Known rows, with every way that one mark hangs from another:
(paze (lala (vumel (gapel gulok kuzep rutov)))): [-0.55,-0.55,-3.80,-5.87,-1.33,+3.54,+2.17,-2.78,+2.89,-2.77,+2.77,+1.01,-3.96,+1.63,-0.91,+0.68,-2.24,-0.61,-1.08,+2.60,-3.45,+7.16]
(rutov kuzep (vumel (gapel gulok) lala)): [-1.50,-0.21,-3.82,-1.65,-1.32,+5.02,+0.18,-4.33,+3.75,-4.65,+1.08,+3.48,-0.61,+2.53,-0.54,-1.61,+2.01,-1.02,-0.36,+2.12,-0.71,+2.30]
(lala paze (vumel (gapel gulok))): [-1.63,-0.59,-3.07,-3.05,-0.72,+3.85,+0.68,-0.04,+2.17,-5.51,+0.58,+1.24,-1.08,+3.43,+0.31,-2.65,-1.76,+0.68,+1.96,+0.43,-2.72,+4.05]
(fomegi (lala paze (vumel gapel))): [-1.91,+0.71,-1.43,-0.92,-1.94,+3.62,+0.24,+0.97,+2.56,-6.12,+0.27,+1.32,+0.45,+5.99,-0.84,-4.49,-2.02,+1.50,+1.08,-0.06,-2.57,+3.77]
(vumel (gapel gulok kuzep rutov) (lala paze)): [-1.71,-3.48,-2.59,-0.98,-3.00,+4.88,+0.80,-3.89,+2.83,-0.97,+2.27,+0.08,-4.09,+1.74,-2.26,-0.07,+0.45,+0.53,-0.66,+2.30,-3.00,+6.31]
(kuzep (gapel (vumel lala))): [-1.57,-3.54,-2.18,+0.37,-1.48,+5.21,-1.39,-0.45,+0.10,-1.83,+1.50,-1.82,-1.80,+0.27,-0.69,-0.80,-0.93,+1.97,+0.25,+1.03,-0.57,+0.36]
(paze (lala (vumel (gapel gulok kuzep)))): [+0.16,+1.26,-4.38,-6.36,-0.61,+3.03,+3.11,-1.91,+2.31,-3.36,+2.83,+1.92,-2.07,+2.46,+0.17,+0.42,-2.20,-0.61,-0.20,+1.63,-4.48,+5.38]
(vumel lala): [-0.66,-0.24,+0.34,+1.07,-0.99,+2.74,-0.45,-0.84,+0.37,-0.42,+1.13,+0.52,-0.42,+0.22,-0.93,-0.45,+0.82,+0.33,-0.76,+0.58,+0.04,+0.64]
(kuzep (gapel rutov)): [-1.41,-3.68,-1.55,-0.66,-1.12,+1.85,-1.55,-0.54,-0.30,-0.19,-0.59,-1.81,-1.80,-1.74,-1.02,+1.03,-1.38,+0.71,+0.08,+0.43,-0.24,+0.94]
(gapel gulok (rutov kuzep vumel)): [-1.74,-2.96,-2.13,-1.64,+0.86,+2.14,-0.10,-4.20,+3.23,-1.14,+0.21,+2.31,-2.22,-1.54,-0.87,+0.32,+0.49,-0.26,-0.49,+1.93,+0.93,+2.73]
(kuzep (gapel gulok)): [-0.69,-1.75,-3.37,-1.54,-0.24,+2.25,+0.59,-1.39,-0.45,-1.75,+0.65,-1.13,-0.73,-1.59,+0.51,+1.75,-0.92,+0.26,+1.61,-0.84,-1.23,+0.60]
(paze (lala (vumel gapel))): [+0.21,+1.91,-1.90,-4.37,-0.81,+3.61,+0.36,+1.32,+1.82,-4.68,+0.73,+1.66,-0.21,+3.26,+0.42,-1.81,-2.10,-0.31,-0.58,+1.14,-2.55,+2.79]
(rutov kuzep): [-0.99,-0.48,-0.43,-1.48,+0.09,+0.28,-0.03,-0.55,+2.10,+0.02,-1.12,+2.29,+0.29,+1.04,-1.21,-1.04,+0.63,-0.57,-0.35,+0.77,+0.29,-0.32]
(fomegi (lala paze (vumel (gapel gulok)))): [-1.94,+0.42,-2.92,-1.32,-1.74,+4.41,+1.41,-0.46,+3.00,-6.85,+1.46,+1.01,-0.80,+5.25,-0.28,-3.67,-1.77,+1.07,+1.70,-0.43,-2.60,+5.27]
(gapel (rutov kuzep)): [-1.67,-2.37,+0.09,-0.93,-0.58,+0.78,-0.93,-1.38,+2.60,+0.80,-1.03,+1.39,-1.67,+0.13,-1.97,-0.79,+0.47,-0.60,-1.44,+1.93,+1.05,+1.40]
(fesed (fomegi (lala vumel))): [-2.42,+1.11,+0.51,+0.42,+0.14,+0.05,+0.93,+0.12,+1.05,-4.70,+1.02,-0.52,-0.63,+4.10,-1.28,-1.85,-3.48,+0.27,+1.39,-0.12,-2.39,+1.63]
(gapel (rutov kuzep vumel)): [-1.73,-2.83,-0.75,-1.22,+0.62,+1.22,-1.35,-2.69,+2.79,-0.38,-1.18,+2.70,-1.34,-0.86,-1.30,-0.57,+0.30,+0.04,-1.15,+2.24,+1.00,+1.37]
(fesed fomegi): [-0.70,-0.03,+0.74,+0.84,+0.45,-1.34,+0.18,+0.02,-0.15,-1.20,-0.38,-1.24,-0.72,+1.35,-0.34,+0.54,-1.76,-0.65,+0.75,+0.09,-2.16,-0.88]
(kuzep (gapel gulok rutov (vumel lala))): [-2.34,-5.75,-3.48,+0.70,-1.90,+6.37,-1.09,-2.62,+0.97,-1.71,+2.82,-3.05,-4.93,-1.34,-0.99,+0.33,-0.69,+1.52,-0.08,+1.95,+0.24,+3.71]
(paze lala): [+1.58,+0.74,+0.24,-1.67,+0.32,+2.03,+0.38,+1.03,+0.56,-0.50,+0.71,+0.69,-0.06,-0.56,+0.34,+0.81,-1.18,+0.05,-1.44,+0.14,-1.64,+0.99]

Rows:
[-0.88,-0.91,-0.63,+0.56,-2.37,+4.93,-1.04,+0.11,+1.71,-2.98,+0.17,+0.89,-0.32,+3.48,-0.98,-2.53,+0.49,+0.83,-0.14,+0.92,-2.11,+1.95]
(vumel gapel (lala paze))
[-1.27,-3.39,+0.09,+1.64,-0.80,+5.39,-1.26,+0.47,+1.42,-1.10,+1.23,-0.43,-2.05,+1.42,-0.81,-2.53,-0.47,+2.69,-0.29,+1.33,-0.88,+1.84]
(gapel (vumel (lala paze)))
[-1.10,+1.17,-3.75,-3.17,-1.04,+2.40,+1.13,-1.22,+1.64,-5.16,+1.38,+0.39,-1.18,+3.15,+0.59,-1.70,-0.68,-0.84,+1.36,+0.73,-1.12,+3.36]
(lala (vumel (gapel gulok)))
[-0.58,-0.41,-4.27,-1.95,-1.54,+3.38,+1.80,-5.41,+1.80,-2.52,+2.94,+1.76,-2.00,+1.63,-0.30,+0.89,+1.04,-0.21,-0.05,+1.93,-2.76,+3.92]
(rutov (vumel (gapel gulok kuzep) lala))
[-1.47,-3.49,-2.21,-0.65,-0.40,+3.19,+0.92,-6.02,+1.51,+0.56,+3.28,+0.95,-3.86,-2.28,-1.43,+2.24,+0.45,+0.78,-1.09,+2.45,-0.89,+4.92]
(gapel gulok kuzep (rutov (vumel lala)))
[-2.41,-6.13,-0.98,+0.21,-0.65,+6.70,-3.15,-1.65,+0.75,-2.11,-0.33,+0.55,-1.52,-2.08,-1.53,-0.14,-1.60,+3.32,+0.12,+0.97,-1.58,+2.22]
(kuzep (gapel (rutov (vumel (lala paze)))))
[-1.87,-5.18,-3.08,+0.01,-1.14,+7.62,-0.80,-0.79,+1.04,-2.97,+2.02,-1.47,-2.86,-0.18,-0.36,-0.84,-1.66,+3.08,+1.34,+0.53,-2.17,+2.56]
(kuzep (gapel gulok (vumel (lala paze))))
[-1.58,+2.26,-1.98,-0.97,-2.15,+1.91,+0.75,-0.09,+1.94,-5.94,+1.12,+0.60,+0.10,+5.63,-0.64,-3.48,-1.09,+0.03,+0.50,+0.20,-1.18,+3.28]
(fomegi (lala (vumel gapel)))
[-2.36,-6.06,-2.45,-0.13,-0.57,+7.73,-1.96,-3.15,+1.20,-2.81,+1.04,+0.31,-2.66,-2.89,-0.96,+0.60,-1.39,+2.88,+0.81,+0.75,-1.72,+3.61]
(kuzep (gapel gulok (rutov (vumel (lala paze)))))
[-0.40,-1.12,-2.86,-0.40,-2.37,+1.88,+0.49,-2.34,+1.76,-2.31,+1.18,-1.45,-2.98,+1.15,-0.14,+0.17,+1.04,-1.33,-0.41,+1.66,+0.06,+3.98]
(vumel (gapel gulok rutov))
[-1.58,-2.52,-2.90,-3.00,+0.87,+2.12,-1.26,-1.85,+1.42,-2.24,-1.78,+2.78,+0.98,-0.74,-0.55,+0.10,-0.96,+0.78,+0.71,+0.43,-0.91,-1.18]
(rutov (kuzep gapel) vumel)
[-1.96,-6.15,-1.81,+0.14,-1.22,+5.21,+0.61,-3.36,+2.43,+1.16,+3.42,-1.01,-5.90,-0.29,-1.97,-0.18,-0.69,+2.59,-0.96,+2.75,-1.83,+6.33]
(gapel gulok kuzep rutov (vumel (lala paze)))
[-1.38,-0.56,-3.44,-5.56,-1.11,+5.32,+0.61,-1.44,+4.90,-4.86,+1.02,+2.83,-2.80,+2.68,-1.05,-1.76,-1.24,-1.32,-1.34,+2.76,-1.48,+5.73]
(paze (lala (vumel (gapel gulok (rutov kuzep)))))
[-1.36,+0.57,-4.51,-4.89,-1.03,+1.02,+2.81,-2.85,+1.66,-3.06,+2.13,+1.12,-2.16,+3.10,-0.18,-0.33,-1.10,-0.49,+1.09,+1.21,-3.05,+4.54]
(lala (vumel (gapel gulok kuzep)))
[-0.05,-0.07,-3.17,-2.66,-0.72,-0.31,+1.20,-3.22,+1.09,-1.33,+0.45,+1.73,-0.50,+2.02,+0.15,+0.56,-0.01,-0.10,-0.03,+1.71,-2.69,+1.70]
(rutov (vumel (gapel kuzep)))
[-3.19,-2.87,-2.98,-3.84,-1.14,+4.93,-0.37,-1.42,+4.88,-4.50,-0.53,+2.63,-2.66,+3.46,-1.66,-3.47,-0.98,+0.04,+0.59,+2.27,-1.38,+5.44]
(lala paze (vumel (gapel gulok (rutov kuzep))))
[-2.25,+1.43,-3.53,-2.28,-1.49,-0.01,+3.77,-3.30,+2.38,-5.66,+2.73,-0.34,-2.66,+6.42,-1.26,-0.50,-2.75,-0.91,+1.80,+0.76,-4.95,+4.91]
(fesed (fomegi (lala (vumel (gapel gulok kuzep)))))
[-1.32,-0.70,+1.74,+2.75,-0.12,+0.80,+0.42,+0.78,+1.23,-2.91,-0.26,-0.75,-0.34,+3.26,-1.29,-1.24,-2.68,+1.26,+1.28,-0.84,-3.57,+0.99]
(fesed (fomegi (lala paze)))
[-2.89,-4.88,-1.10,-0.33,+0.20,+6.60,-1.25,-3.81,+4.08,-1.83,+0.59,+3.25,-2.52,-0.85,-2.06,-1.13,+0.36,+1.47,-0.70,+2.14,-0.45,+4.15]
(gapel gulok (rutov kuzep (vumel (lala paze))))
[-2.69,-1.31,-0.99,-0.48,-2.60,+3.98,-0.55,+0.16,+3.12,-5.36,+0.21,+0.29,-1.71,+5.04,-1.75,-4.26,-1.95,+1.56,+0.23,+1.14,-1.44,+5.63]
(fomegi (lala paze (vumel (gapel rutov))))
[-2.06,-0.79,-3.35,-2.54,-1.89,+3.03,+0.29,-2.03,+2.09,-4.37,+1.48,-0.38,-3.18,+2.30,-0.25,-1.22,-0.73,-0.79,+0.42,+1.94,-0.31,+5.09]
(lala (vumel (gapel gulok rutov)))
[-3.12,-5.92,-1.45,+0.47,-1.11,+6.76,-0.96,-2.19,+4.49,-1.01,+1.52,+0.80,-4.65,+0.89,-2.36,-2.55,+0.25,+1.66,-1.09,+3.05,+0.27,+4.87]
(gapel gulok (rutov kuzep) (vumel (lala paze)))
[-2.06,-0.35,+0.32,-0.29,-0.06,+3.02,+0.13,+1.13,+1.73,-3.84,+0.59,+1.32,+0.28,+3.03,-1.22,-3.52,-2.74,+2.59,+1.11,-0.89,-1.77,+3.23]
(fomegi (lala paze vumel))
[-0.80,-1.51,-2.80,-0.04,-1.16,+6.42,-0.31,-2.64,+2.20,-4.87,+1.32,+1.67,-0.97,+1.94,+0.26,-1.40,+0.40,+1.00,+0.84,+1.14,-2.35,+3.27]
(rutov (vumel (gapel gulok) (lala paze)))
[-1.63,-0.35,-1.63,-2.70,-0.93,+3.26,-0.65,+1.17,+1.79,-4.80,-0.86,+1.39,-0.01,+4.04,-0.10,-3.50,-1.94,+1.08,+1.32,+0.65,-2.45,+2.65]
(lala paze (vumel gapel))
[-3.01,-4.69,+0.49,+0.04,+0.05,+5.71,-2.63,-2.41,+3.70,-0.97,-0.73,+3.52,-1.62,-0.23,-2.63,-2.09,+0.10,+1.82,-1.20,+2.51,-0.30,+2.75]
(gapel (rutov kuzep (vumel (lala paze))))
